Known rows, with every step that occurs
galuk-zuku-fivi: [ 0.78  3.91 -1.20 -2.46 -2.16  3.69 -0.62 -1.52 -2.06  0.91  3.67  0.47
 -0.64 -3.63  3.53  1.24 -2.25 -0.03]
zuku-fivi-galuk-furo-besem: [-0.03 -2.86  2.80  0.52  2.23 -2.61 -3.76  4.09  0.36  0.45 -2.63  1.22
 -1.79 -1.72  1.30 -1.03  3.89 -3.15]
zuku-fivi-galuk: [-1.26  0.72 -0.91  0.93  1.91  0.21 -1.25 -0.45 -2.60  0.44 -2.02  0.70
 -0.71 -0.06 -1.70  0.92  4.52 -0.09]
fivi-zuku: [-2.46  1.44 -0.58  2.92 -4.18  3.22  1.05  2.20  0.95 -1.21  1.21 -1.04
  2.49  0.13 -1.40  1.93  2.25  0.04]
besem-furo-zuku-fivi: [ 2.03  3.25  0.55  2.71 -0.73  7.39  2.01 -3.21 -1.36  0.86 -1.01 -0.28
 -2.16 -3.46  3.88  1.83 -3.22 -0.64]
furo-galuk: [-1.24  0.24 -0.05  0.81 -2.92  2.99  0.62  0.27 -1.45  0.39 -1.60  1.84
 -2.34 -1.55 -0.05  0.96  3.58  4.68]
tiruz-besem-furo-galuk: [ 3.82  0.26  0.42  2.30 -1.37  4.22 -0.49  2.06 -0.87  0.24 -2.95 -0.35
 -2.10  1.08 -1.82  0.34  5.62  3.93]
tiruz-besem-furo-zuku-fivi-galuk: [ 3.27  0.94 -1.03  5.23  1.35  4.16 -1.06 -1.43 -0.35 -0.56 -3.96 -1.57
 -2.00  0.51  0.11 -0.10  5.18 -1.44]
zuku-fivi: [ 0.08  2.87 -0.41  0.31  3.48  2.94  0.71 -2.04 -4.96  1.67  0.53  0.29
 -0.89 -1.45  1.60  1.81 -0.19 -1.10]
besem-tiruz: [ 2.19  0.29  0.22  0.82  3.44  0.59 -0.53 -3.70 -4.39 -0.22 -0.73 -1.16
  2.68  0.85 -1.27  2.59  0.84  2.11]
fivi-galuk-zuku: [-0.74 -0.54 -1.75 -2.39 -8.17  1.33 -2.91  1.75  2.18 -2.06  1.15  0.64
  1.10 -0.32 -2.65  0.91  3.78  3.40]
fivi-galuk-furo: [-2.33 -4.12  3.49  1.69 -5.55 -1.22 -2.67  4.81  1.21 -1.69 -0.47  1.28
 -0.05  1.81 -3.25  0.00  4.20  0.82]
zuku-fivi-galuk-furo: [-1.92 -1.80  3.33  2.18 -0.95 -1.40 -2.47  3.21 -0.69  0.14 -0.74  1.58
 -1.73  0.15 -0.37 -0.45  2.98 -1.53]
furo-zuku-fivi-galuk: [-1.72  0.95 -1.55  3.66  0.04  3.08  0.03 -3.56 -0.90 -0.43 -2.85  0.75
 -2.20 -2.26  1.71  0.58  3.07 -0.51]
zuku-fivi-galuk-furo-besem-tiruz: [ 2.61 -3.27  3.44  1.53  6.59 -5.22 -4.94  0.89 -1.03  0.21 -4.67  0.02
 -0.08 -0.97  1.06 -0.85  3.55 -2.20]
besem-tiruz-fivi-galuk-furo-zuku: [-0.04 -3.28  2.02  8.28 -0.94 -0.61 -2.53 -5.33  0.50 -3.72 -5.33  1.24
 -2.48  2.51 -0.52 -0.90  1.26  1.43]
galuk-fivi: [ 0.90  3.10 -2.86 -1.71  1.96  1.90  1.36 -2.12 -2.86  1.30  0.81  0.90
 -1.05  1.56 -0.10  0.25  1.52  0.06]
furo-besem: [ 1.72 -0.49 -0.94 -1.94  2.18  1.80 -0.47  0.54 -1.85  0.18 -0.82 -0.58
  0.87 -1.69  0.68  1.60  2.26 -0.42]

Rows
[ 2.37 -5.41  3.54  1.08  2.21 -5.16 -4.85  2.50  1.00 -1.51 -4.22 -0.43
  1.66  0.81 -1.81 -0.55  4.88  0.17]  fivi-galuk-furo-besem-tiruz
[ 0.00  3.62 -0.94 -1.29 -3.99  3.69 -0.60 -0.89 -0.56  1.36  0.98  2.52
 -3.94 -5.25  4.53  0.00  0.22  3.60]  furo-galuk-zuku-fivi
[ 4.88  3.36 -0.44  0.14 -2.56  4.63 -1.89  1.09  0.02  1.23 -0.25  0.17
 -3.68 -2.86  2.72 -0.73  2.10  2.62]  tiruz-besem-furo-galuk-zuku-fivi
[-2.04  3.48 -2.62  2.55 -3.07  2.09  1.80  1.24  2.72  0.72 -1.70  1.96
 -2.74 -0.15  0.52 -1.32  4.86  2.34]  furo-galuk-fivi-zuku
[ 0.82  1.08  0.07  3.29 -2.23  4.84 -0.05 -1.40  0.99 -0.36 -3.79  0.03
 -2.11 -1.85  0.50  0.78  1.47  0.40]  besem-furo-zuku-fivi-galuk
[ 1.17 -2.93  3.32 -0.73 -0.72  0.07 -1.72  4.27 -0.07 -0.23  0.45  0.29
 -0.11 -1.60  1.91  0.16  0.69 -1.73]  galuk-furo-besem
[-1.16  3.98 -3.00  1.44 -1.37  2.21  1.96  0.79  1.23  0.16  0.85 -0.03
  0.52  1.47 -0.23  0.02  2.52 -1.05]  galuk-fivi-zuku
[ 4.08 -1.33 -2.86  0.07  1.18 -1.97 -5.29 -4.62  0.69 -2.80 -4.75 -0.01
  0.12  0.67 -2.06 -0.05  3.01  2.67]  furo-besem-tiruz-fivi-galuk-zuku
[ 3.25 -2.28 -1.99  2.79  6.83 -2.68 -3.96 -5.06 -1.98 -2.21 -7.68 -0.26
 -0.08  2.75 -3.88  0.41  5.02  1.51]  furo-besem-tiruz-fivi-galuk
[ 4.61  0.42  0.08  1.18  0.47  4.11 -0.42  1.66 -2.54 -0.36 -0.09 -2.45
  1.17  2.85 -3.00  1.55  3.37  0.32]  tiruz-besem-furo
[ 2.57  0.77 -1.82  5.28  5.30  0.06 -1.50 -3.89 -0.38 -2.16 -4.86 -1.56
  1.47  1.05 -0.51  0.97  1.55 -0.68]  furo-besem-tiruz-fivi-zuku
[-0.43  1.16 -0.86 -1.95 -8.48  3.82 -0.74  0.66  1.46 -0.25  1.25  2.00
 -2.21 -3.52  1.57  0.48  1.48  5.87]  furo-galuk-zuku
[ 0.37  3.73 -1.05  2.19 -5.39  3.97  1.75  3.35  4.59  0.65 -2.73  1.27
 -2.74 -0.06 -0.53 -0.95  3.30  3.30]  besem-furo-galuk-fivi-zuku
[ 4.87  2.75 -1.92  0.72  1.70  2.90  0.23  0.58 -0.73  1.54 -3.03  0.59
 -4.07  2.55 -0.75 -1.66  5.97  2.81]  tiruz-besem-furo-galuk-fivi
[ 2.44  3.55  0.70 -1.56 -6.30  5.40 -0.79  1.12  1.22  1.38 -0.15  1.87
 -3.98 -5.02  3.20  0.39 -1.57  4.56]  besem-furo-galuk-zuku-fivi
[ 0.04  2.58 -2.55 -0.61  0.17  1.79  1.41 -1.41 -1.24  1.74 -1.99  2.83
 -4.30 -0.12  0.94 -0.92  3.77  3.64]  furo-galuk-fivi
[ 4.13  0.88 -0.60  4.03 -1.36  6.96  0.91 -1.44 -0.66 -1.06 -0.81 -2.32
 -0.28  0.65  0.85  1.23  2.06 -0.06]  tiruz-besem-furo-zuku
[ 4.61 -0.13 -1.62  1.95  8.70 -0.38 -1.88 -6.68 -4.38 -1.00 -4.95 -0.63
 -0.06  1.24 -0.34  1.22  0.40  0.46]  furo-besem-tiruz-fivi
